What can hang from each mark
Q_35: Q_349
Q_577: Q_349
Q_509: Q_713
Q_192: Q_35 Q_577 Q_713
Q_713: Q_349
Q_349: Q_35 Q_398 Q_713
Q_398: Q_63 Q_192 Q_349

Every row comes from one small tree of marks. The marks that hang from a mark follow it in brackets, in the order of their numbers. Every link used is in the known rows. Which tree was each row made from?
Known rows
Q_349[Q_35 Q_398[Q_192]]: [ 2.21 -1.46 -0.19  0.33  0.16  0.12  2.95  0.25 -0.11 -0.38  0.44 -1.37
  1.63 -0.05 -0.20 -2.45  1.82  0.60 -0.27 -1.81  0.80]
Q_398[Q_192 Q_349[Q_35]]: [ 4.27 -0.74 -0.95 -0.76 -0.21  1.45  5.75 -2.18 -2.82 -1.37  0.08 -1.11
 -2.69 -0.36 -1.84 -0.55  1.55  1.13 -1.81 -4.01 -0.61]
Q_713[Q_349[Q_398]]: [ 1.57  0.62  1.27  0.36  0.16 -0.55  0.22  2.82  1.95  0.73  0.78 -1.12
  3.62  1.29  0.70 -1.67  0.16 -1.03  0.71 -0.01  1.07]
Q_577[Q_349]: [ 0.47  0.95 -0.65  0.33 -0.29 -0.20  1.56 -2.27 -0.01 -0.98  0.90 -1.21
 -1.53  0.11 -0.48 -0.23 -0.63 -1.49 -0.73  0.69 -2.22]
Q_35[Q_349[Q_398[Q_63 Q_192] Q_713]]: [ 1.68 -3.04 -0.10  1.43  1.38  0.84  1.79  1.37  0.64  0.02 -0.30 -1.30
  7.97 -0.20 -2.19 -0.55  1.94 -0.54 -0.11 -0.67 -1.70]
Q_192[Q_35[Q_349[Q_398]] Q_577 Q_713]: [ 1.97  0.20  1.99  1.37  2.20 -2.57  4.09  1.81  2.57 -3.69  0.03 -0.69
  4.35  1.62 -1.51  0.15 -1.40 -2.37 -1.79  1.38 -3.52]
Q_713[Q_349]: [ 1.58  0.26  0.91 -0.39 -0.14 -0.19  0.19  1.50  1.03 -0.48 -0.15 -0.67
  0.67  1.82 -0.47 -0.16 -0.99 -0.68 -0.09  0.02 -0.02]
Q_577[Q_349[Q_398]]: [ 0.29  1.22 -0.46  1.09  0.01 -0.79  1.61 -0.85  0.96 -0.08  1.50 -1.44
  1.13 -0.21  0.83 -1.78  0.63 -1.79  0.05  0.85 -1.32]
Q_192[Q_35 Q_577[Q_349[Q_398]] Q_713]: [ 2.75  1.60  0.97  2.05  0.64 -2.02  4.06 -2.18  1.77 -3.38  1.41 -0.88
  2.10  1.52 -0.60  0.20 -1.94 -3.13 -1.95  1.77 -5.35]
Q_35[Q_349[Q_398[Q_63 Q_192]]]: [ 1.91 -1.48 -1.03  0.86  1.61  0.07  1.24  2.66  0.94  1.63 -0.04 -1.22
  4.64 -0.40 -1.92 -1.66  2.35  0.65 -0.45  0.42 -0.52]
Q_349[Q_35 Q_398[Q_63]]: [ 0.47 -1.80  0.02  0.60  0.52 -0.50 -3.39  2.26  1.15  3.58 -1.38  0.20
  2.05 -0.07 -1.08 -1.62  0.58  0.51  1.49  1.87 -2.54]
Q_192[Q_35 Q_577]: [ 0.32  0.17  0.14  0.33  0.96 -0.99  2.40  1.04  0.80 -3.24 -0.31 -0.17
 -2.32  1.18 -1.59  1.02 -1.14  0.24 -1.50  2.70 -3.40]
Q_577[Q_349[Q_35 Q_398[Q_63] Q_713]]: [ 1.03 -2.42  0.30  1.58  0.10  0.20 -1.03 -1.15  0.87  0.91 -1.29 -0.89
  3.91  0.32 -1.41 -0.51 -0.32 -2.32  0.80  1.90 -6.08]
Q_398[Q_192[Q_35[Q_349] Q_577]]: [ 1.97 -0.95 -0.51  0.26  1.98 -1.01  6.79  1.43  0.54 -5.20 -0.13 -1.81
 -1.02  1.13 -3.43  0.49 -0.05  0.50 -3.44  1.12 -2.85]
Q_192[Q_35 Q_713]: [ 1.87 -0.34  1.89  0.85 -0.07 -1.30  0.95 -0.92  0.11 -2.01 -1.12  1.25
  1.16  1.38 -0.54  1.22 -2.56 -1.87 -1.33 -1.93 -1.55]
Q_713[Q_349[Q_35 Q_398[Q_63]]]: [ 1.80 -1.34  0.95  0.14  0.40 -0.67 -2.75  4.11  2.22  3.06 -1.68 -0.56
  3.08  1.73 -1.34 -1.77 -0.42 -0.17  1.32  2.04 -2.24]
Q_713[Q_349[Q_35 Q_398[Q_192]]]: [ 3.76 -1.21  0.68  0.12 -0.02 -0.16  3.00  1.89  1.06 -0.62  0.34 -1.96
  2.67  1.65 -0.59 -2.47  0.80 -0.19 -0.42 -1.60  0.56]
Q_398[Q_63 Q_192 Q_349[Q_35]]: [ 4.47 -1.64 -1.59 -0.59  0.07  1.76  2.58 -1.30 -2.31  1.59 -0.89 -0.42
 -1.49 -0.53 -3.07 -0.22  1.48  1.67 -1.18 -2.12 -2.53]
Q_35[Q_349[Q_398[Q_63]]]: [-0.19 -0.77 -0.12  0.69  1.64 -0.86 -1.44  3.81  1.93  2.59 -0.86 -0.50
  4.01 -0.19 -1.57 -1.30  1.18 -0.25  0.62  2.32 -1.75]
Q_509[Q_713[Q_349[Q_398]]]: [ 1.01  0.59  0.72 -0.06  0.50 -1.08 -0.61  2.47  1.47  1.16  2.23 -1.29
  2.62  1.13  1.33 -0.92  0.47 -0.91  1.40 -1.45  1.00]

Which tree is each row?
[ 0.49 -2.44  1.55  1.02  0.11  0.05  0.57  0.50  0.75 -0.78 -1.09 -0.69
  4.38  0.36  0.26 -0.77  0.36 -1.40  1.37 -0.26 -1.55]
Q_349[Q_35 Q_398 Q_713]
[-0.44 -2.34  0.71  1.33  1.48  0.01 -0.92  2.63  1.67  0.94 -1.40 -0.59
  7.19  0.03 -1.74 -0.26  0.92 -1.44  1.09  1.39 -2.70]
Q_35[Q_349[Q_398[Q_63] Q_713]]
[ 2.32 -2.74  0.24 -0.22  0.11  1.75  0.30 -1.17 -1.78  0.73 -2.32  0.35
  1.25 -0.03 -2.75  1.34  0.14 -0.36  0.21 -1.22 -5.03]
Q_398[Q_63 Q_349[Q_35 Q_713]]
[ 4.32 -3.20 -0.76 -0.18 -0.24  2.65  3.01 -2.50 -2.76 -0.16 -1.35 -0.56
  1.78 -0.30 -3.29  0.92  1.20  0.53 -0.86 -3.15 -3.68]
Q_398[Q_63 Q_192 Q_349[Q_35 Q_713]]
[ 3.11 -1.08  0.33 -0.10  0.40 -0.47  2.23  1.40  0.48 -0.28  1.69 -2.43
  1.78  1.19 -0.07 -1.77  0.95  0.09  0.39 -3.72  0.39]
Q_509[Q_713[Q_349[Q_35 Q_398[Q_192]]]]
[ 0.52  0.16 -0.14  0.80 -0.03 -1.05  1.58 -0.60  0.96 -0.45  0.05 -1.64
 -0.49  0.15 -0.11 -2.22 -0.07 -1.72  0.08  0.92 -2.86]
Q_577[Q_349[Q_35 Q_398]]
[ 0.53 -0.13  0.39  1.73 -0.22  0.11  2.18 -2.34  0.65 -1.73  1.01 -1.52
  4.53  0.08  0.70 -0.58  0.21 -2.97  0.49 -0.21 -2.46]
Q_577[Q_349[Q_398 Q_713]]
[ 3.55 -0.71  1.18  1.56 -0.13 -0.80  3.72 -1.24  0.13 -2.11  0.65  0.32
  4.24  0.82  0.04 -0.69 -0.10 -1.39 -1.55 -3.80  0.57]
Q_349[Q_398[Q_192[Q_35 Q_713]]]
[ 2.14  0.28  1.49  0.57  1.91 -2.12  3.90  0.70  1.57 -4.62 -0.93 -0.51
  1.47  1.95 -2.64  1.71 -2.54 -1.91 -2.68  1.15 -4.71]
Q_192[Q_35[Q_349] Q_577 Q_713]
[ 1.31 -0.71  1.25 -0.37  0.61 -1.58 -0.64  3.06  1.32  0.74  0.89 -1.56
  1.15  1.40  0.40 -1.35 -0.13 -0.92  1.46 -1.78 -0.45]
Q_509[Q_713[Q_349[Q_35 Q_398]]]
[ 5.67  0.56 -0.13 -0.01 -0.50  1.60  5.57 -4.59 -2.79 -1.16  1.95 -0.11
  1.91 -0.27 -0.78  0.80  0.56 -0.71 -2.28 -5.81  0.26]
Q_398[Q_192[Q_713] Q_349]
[ 5.30  1.50 -0.91  1.03 -0.05  0.44  5.99 -6.02 -0.06 -3.58  2.95 -2.09
  1.94  0.90 -1.40  1.09 -1.19 -1.82 -3.03 -0.46 -4.23]
Q_398[Q_192[Q_577[Q_349] Q_713]]
[ 2.05 -1.66 -0.11  0.23 -0.14  2.04  0.26 -1.38 -1.70  1.29 -1.05  0.70
  2.52 -0.41 -1.87  1.80  0.79 -0.49  0.22 -1.16 -3.58]
Q_398[Q_63 Q_349[Q_713]]
[ 3.85 -1.18 -1.15 -0.18  0.09  1.37  3.52 -0.56 -2.41  0.12 -0.94  0.60
 -2.35 -0.11 -3.19  0.42  1.04  1.52 -2.38 -2.43 -2.30]
Q_398[Q_63 Q_192[Q_35] Q_349]
[ 1.77 -3.91  0.32  0.75  1.34  0.33  2.83  1.16 -0.30 -2.58 -2.84 -0.34
  3.35  0.97 -4.13  1.36 -0.12 -0.37 -1.82 -1.03 -4.01]
Q_398[Q_63 Q_192[Q_35[Q_349[Q_713]]]]
[-0.27 -1.44  1.35  0.99  1.24 -0.64  2.31  2.15  1.34 -1.96 -0.59 -1.27
  6.47  0.09 -0.27 -0.54  1.10 -2.04  0.39 -0.33 -0.77]
Q_35[Q_349[Q_398 Q_713]]
[ 0.72 -1.39  0.76  1.39 -0.11 -0.39  2.20 -2.01  0.77 -1.90 -0.36 -1.80
  2.58  0.43 -0.09 -1.06 -0.35 -3.04  0.53  0.16 -4.00]
Q_577[Q_349[Q_35 Q_398 Q_713]]
[ 3.58 -1.11  0.09  1.28  1.27 -0.19  1.01  0.38  0.97  1.27  0.30 -0.38
  7.69 -0.04 -1.78 -0.79  0.82 -0.95 -0.79 -1.51 -1.24]
Q_35[Q_349[Q_398[Q_63 Q_192[Q_713]]]]
[ 2.52 -0.38 -1.89  1.35  0.05  0.68  1.37 -1.61  0.29  2.00  1.54 -1.54
  2.62 -0.60 -0.99 -1.74  1.70 -0.16 -0.46  0.44 -2.31]
Q_577[Q_349[Q_398[Q_63 Q_192]]]
[ 0.43 -3.23  1.08  1.04  0.42  0.36 -2.55  0.99  0.91  1.91 -1.94  0.12
  5.54  0.17 -0.93 -0.45  0.15 -0.79  1.74  1.14 -3.63]
Q_349[Q_35 Q_398[Q_63] Q_713]
[ 1.80 -0.55  1.47  0.02  0.15 -1.05  0.21  3.18  1.96  0.10 -0.80 -1.45
  1.72  1.85 -0.05 -2.12 -0.40 -1.22  0.73  0.21 -0.28]
Q_713[Q_349[Q_35 Q_398]]
[ 1.68 -1.43  1.70  1.41  1.68 -2.05 -0.84  2.92  1.91  0.59 -2.05  0.71
  5.44  1.14 -2.13 -0.10 -1.29 -1.95 -0.74  0.12 -3.43]
Q_192[Q_35[Q_349[Q_398[Q_63]]] Q_713]
[ 0.36 -0.12  0.29  0.18  2.18 -1.96  4.08  2.79  1.55 -4.63 -1.15 -0.98
 -1.81  1.32 -3.06  0.82 -1.06 -0.21 -2.29  2.92 -3.94]
Q_192[Q_35[Q_349] Q_577]
[ 5.56 -1.46  1.32  0.65 -0.19  0.04  0.62 -0.21  0.22 -0.17 -1.35  0.67
  3.79  2.82 -2.85  1.20 -2.42 -0.90 -2.02 -2.28 -2.56]
Q_398[Q_63 Q_192[Q_35 Q_713[Q_349]]]
[ 6.41 -1.40 -0.43 -0.24 -0.27  1.53  2.41 -3.18 -2.39  1.56 -0.65  0.22
  1.59  0.05 -2.89  0.78 -0.05  0.12 -1.79 -4.30 -2.99]
Q_398[Q_63 Q_192[Q_713] Q_349[Q_35]]
[ 3.79  0.04  0.51  0.78  0.83 -0.84  5.55  2.29  1.76 -3.63  1.34 -1.83
  1.94  2.43 -1.47 -1.26  0.41  0.25 -1.85  1.02 -1.08]
Q_713[Q_349[Q_398[Q_192[Q_35 Q_577]]]]
